Each row was made from one walk, in order. Every step used is in the known rows, and no mark comes twice. Write each row's walk.
Known rows:
k y e c: [ 4.86  2.02 -0.15  0.47 -1.74 -2.30  2.74 -3.43  2.33  0.55  0.22  1.23
  0.84 -2.08  0.39  1.87 -2.73  1.80 -1.99  2.07 -0.52]
j x y e c: [ 2.04  1.22 -2.62 -0.28 -2.18 -1.70  2.05 -3.16  0.72 -0.39  0.07  1.99
  1.50 -1.45  0.47  2.66 -7.25  2.41 -1.51  1.68 -2.04]
p x: [ 1.41  0.09  0.11  0.58 -1.70 -1.44  2.29 -0.94  0.88 -0.31  0.44  0.95
  0.90 -1.97  0.94  2.68  0.85  1.07 -1.25  1.78 -3.50]
b x y e c: [ 1.15  0.35  0.79  0.62 -2.09 -1.45  2.16 -1.56  0.51 -0.82 -0.61  1.60
  1.63 -0.99  0.31  1.86 -3.56  1.43 -2.23  0.74 -2.78]
j x: [ 4.26  0.69 -2.83 -0.05 -1.79 -1.72  1.94 -2.96  1.23 -0.18  0.51  1.79
  1.87 -1.90  0.80  2.61 -2.64  4.11 -1.17  1.93 -3.14]
j x p l b: [ 4.25 -0.27 -0.72  0.27 -1.65 -0.94  1.85 -0.19  0.66 -0.14  0.49  2.28
  2.44 -2.37  0.90  1.57  0.54  3.06 -1.34  0.40 -2.36]
l b x y e: [ 0.84 -0.08  1.63  0.90 -1.77 -1.80  2.07  0.75  0.07 -0.19 -0.53  1.92
  1.74 -1.67  0.52  2.50 -0.59  0.31 -2.34  0.25 -3.28]
l p x j: [ 1.50  0.15 -1.64  0.17 -1.42 -0.80  1.97 -0.46 -0.31 -0.30 -0.60  1.33
 -0.78 -1.53  1.05  2.57  0.55 -1.48 -1.60  2.32 -3.22]
b x y: [ 0.82 -0.30  0.97  1.24 -2.10 -1.30  2.11 -1.25  0.03 -0.37 -0.40  1.87
  1.86 -1.30  0.79  1.64 -0.54  1.77 -1.96  0.59 -4.31]
x y e p l b: [-0.68  0.69  4.16  0.25 -2.48 -0.93  2.28  1.80  0.58  0.48 -0.06  1.90
  1.16 -1.72  0.39  2.62 -1.07 -0.22 -1.78  0.81 -2.51]
y x p: [ 2.96  0.64  0.12  1.05 -1.75 -0.14  2.13 -1.49  0.24 -0.15  0.49  1.24
  1.57 -2.78  0.44  1.99 -2.86  0.70 -1.08  1.84 -2.91]
y e: [ 2.41  1.46  0.73  0.29 -1.81 -1.81  2.10 -2.14  1.37 -0.23  0.38  1.11
  1.04 -2.31 -0.01  2.69 -2.27  1.38 -1.95  1.98 -2.22]
l p: [ 3.27  1.27  0.43  0.91 -1.84 -0.99  2.35 -0.43  0.99 -0.48 -0.26  0.70
  0.30 -2.36  0.79  2.49 -0.30  0.44 -1.88  2.05 -2.30]
j x p: [ 3.48  0.51 -2.74  0.38 -1.74 -1.09  1.87 -2.85  0.22 -0.40  0.59  1.99
  2.54 -2.23  0.81  1.52 -2.19  3.16 -1.32  1.47 -2.85]
j x y e p: [ 0.07  1.43 -0.83 -0.57 -2.41 -1.24  1.95 -1.97  0.20  0.06  0.17  2.16
  2.09 -1.38  0.52  2.87 -5.42  1.55 -1.22  2.27 -3.39]
j x p l: [ 3.89  0.05 -0.90  0.20 -1.84 -0.69  1.82 -1.75  0.74 -0.34  0.66  2.19
  2.39 -2.25  0.75  1.20 -0.16  3.40 -1.14  0.97 -2.73]
p l b x j: [ 4.13 -1.59  1.04  0.40 -1.37 -1.20  1.68  1.17  0.92  0.16 -0.44  2.49
  0.91 -1.13  0.74  1.67  3.72  2.75 -1.91 -0.19 -3.31]
j x y k c: [ 2.03  1.59 -1.84  0.18 -2.22 -1.62  1.75 -2.15  0.72  0.67  0.97  2.35
  2.03 -0.66  1.25  1.12 -4.74  4.12 -1.84  1.24 -2.43]
y k: [ 3.62  1.14 -0.55  0.85 -2.12 -1.81  2.08 -0.67  1.26  0.46  0.81  0.97
  0.70 -0.96  1.01  1.41 -1.49  3.16 -1.92  1.06 -1.77]
e c: [ 4.60  0.50 -0.97  0.74 -1.90 -1.56  2.53 -1.96  2.17 -0.41  0.21  0.88
  0.81 -1.53  0.68  2.07 -3.05  3.98 -1.75  1.20 -1.15]
x p l: [ 2.78 -0.09  2.28  1.15 -1.94 -0.43  2.10 -0.53  0.82 -0.22  0.56  1.69
  1.67 -2.58  0.56  0.69  2.02  2.06 -1.69  0.39 -2.27]
l p x y k c: [-0.38  1.70  1.43  0.82 -2.07 -0.76  2.23  1.10  0.23  0.06  0.17  1.04
  0.29 -1.08  1.44  1.46 -0.73 -1.01 -2.16  1.69 -2.32]
b x j: [ 3.18 -0.90 -1.70  0.41 -1.37 -1.40  1.60 -2.14  0.17 -0.15 -0.51  2.34
  1.06 -0.69  0.64  1.46  0.39  2.77 -1.92  1.03 -4.13]

Write each row's walk:
[ 4.93  0.62  1.91  1.22 -1.57 -0.70  2.54 -0.12  1.13  1.15  0.44  1.82
  1.43 -3.14  0.81  1.43  1.34  0.26 -1.18  1.26 -1.90]
k y x p l b
[ 1.28 -0.60 -2.24  0.10 -1.40 -1.34  1.84 -1.79  0.16  0.16  0.07  1.95
 -0.08 -1.21  0.91  2.31  0.22  0.70 -1.34  1.79 -3.73]
p x j
[ 2.99 -0.80  2.55  1.13 -1.75 -0.44  1.95 -0.12  0.53 -0.81 -0.04  1.76
  2.55 -1.82  0.62  0.40  3.55  2.37 -1.88 -0.01 -3.47]
b x p l
[-1.39  1.43  2.40  0.31 -2.58 -1.05  2.31 -0.83  0.24  0.26  0.02  1.59
  1.25 -1.62  0.30  2.53 -3.72 -0.04 -1.73  1.82 -2.94]
x y e p
[ 3.03 -0.75  0.82  1.40 -1.40 -1.26  2.11  0.82  0.07 -0.45 -0.21  1.70
  2.55 -1.96  0.90  1.40  2.33  1.67 -2.22 -0.17 -2.99]
l b x p
[ 4.68  0.97  1.78  1.13 -1.75 -0.47  2.48 -1.74  1.20  0.93  0.58  1.73
  1.41 -3.02  0.66  1.07  0.62  0.60 -1.04  1.76 -2.29]
k y x p l
[-0.59  0.70  0.85  0.90 -2.07 -0.72  2.43  0.51 -0.41 -0.50 -0.50  0.93
 -0.04 -2.08  1.17  2.75 -0.27 -2.33 -1.58  1.91 -3.36]
l p x y
[-1.98  0.22  2.02  0.42 -2.43 -0.64  2.52  0.51  0.07  0.17  0.11  1.29
  1.27 -1.21  1.13  2.59 -0.58 -0.17 -1.02  1.87 -4.06]
e p x y
[ 3.61  1.85  0.80  0.76 -1.89 -1.68  1.99 -1.03  2.10  0.73  1.30  1.33
  1.44 -0.81  0.99  0.60 -1.39  4.48 -2.40  1.18 -1.32]
y k c
[ 4.20 -0.38  2.56  0.78 -1.75 -1.38  2.22  1.48  1.88  0.29  0.36  1.58
  0.94 -2.31  0.71  2.35  2.79  2.77 -1.70  0.21 -2.13]
p l b
[ 1.09  0.70  1.55  1.13 -2.12 -1.36  1.89 -0.60  0.54  0.20  0.31  1.96
  2.17 -0.22  1.09  0.32 -1.14  3.09 -2.53  0.29 -3.15]
b x y k c
[ 1.77  0.57 -2.51  0.29 -2.20 -1.57  1.99 -2.88  0.31  0.08  0.31  2.33
  1.70 -1.77  0.92  2.46 -4.24  2.89 -1.24  1.54 -3.53]
j x y
[ 2.53 -0.70  2.77  1.01 -2.13 -1.32  1.96  2.89  0.63  0.35 -0.08  1.95
  1.29 -0.72  1.12  1.18  2.38  2.19 -2.10 -0.89 -2.74]
p l b x y k
[ 1.10 -0.32  3.93  0.53 -2.51 -0.70  2.16  3.98  0.58  0.59 -0.12  1.78
  1.74 -0.11  1.25  1.30  2.07  1.92 -1.74 -0.20 -3.02]
e p l b x y k
[-0.27  1.25  2.17 -0.42 -2.01 -1.10  2.30 -0.09  1.00 -0.22  0.29  0.78
  1.35 -1.55  0.36  3.12 -0.86 -0.32 -1.28  2.62 -3.10]
y e p x
[-1.83  0.68  1.13  0.42 -2.08 -1.44  2.21 -0.96 -0.12 -0.17  0.14  1.38
  0.67 -1.97  0.54  2.85 -1.97 -1.37 -1.56  1.73 -3.46]
p x y e
[ 0.79 -0.76  4.48  0.58 -2.32 -0.51  2.29  3.07  0.73  0.24 -0.38  1.95
  2.05 -0.98  0.95  1.94  2.65  1.67 -1.56  0.12 -3.64]
e p l b x y
[-0.12  0.05  2.67  0.53 -2.03 -1.34  2.19  1.74  0.07 -0.01 -0.61  1.80
  2.18 -1.15  0.61  2.62 -0.47  0.26 -2.08  0.63 -3.45]
l b x y e p
[ 0.74  1.57  1.21  1.14 -2.35 -1.46  2.06 -1.02  0.94  0.91  0.95  1.87
  1.24 -0.78  1.10  0.64 -3.01  2.85 -2.42  0.73 -1.92]
x y k c
[ 2.02  0.25  4.43 -0.25 -1.92 -0.97  2.09  2.25  1.48 -0.23 -0.19  1.39
  2.11 -1.33  0.23  2.47  2.00  1.34 -1.80  0.96 -2.88]
y e p l b x
[-0.44  0.13  4.30  0.21 -2.41 -0.62  2.06  0.65  0.40 -0.35 -0.46  1.88
  2.11 -0.97  0.29  1.75  0.30  0.68 -1.79  0.84 -3.99]
b x y e p l
[-1.11 -0.01  0.55  0.94 -2.10 -1.28  2.34 -0.77 -0.09 -0.04  0.17  1.47
  0.74 -1.87  1.04  2.51 -0.64 -0.27 -1.36  1.38 -3.92]
p x y
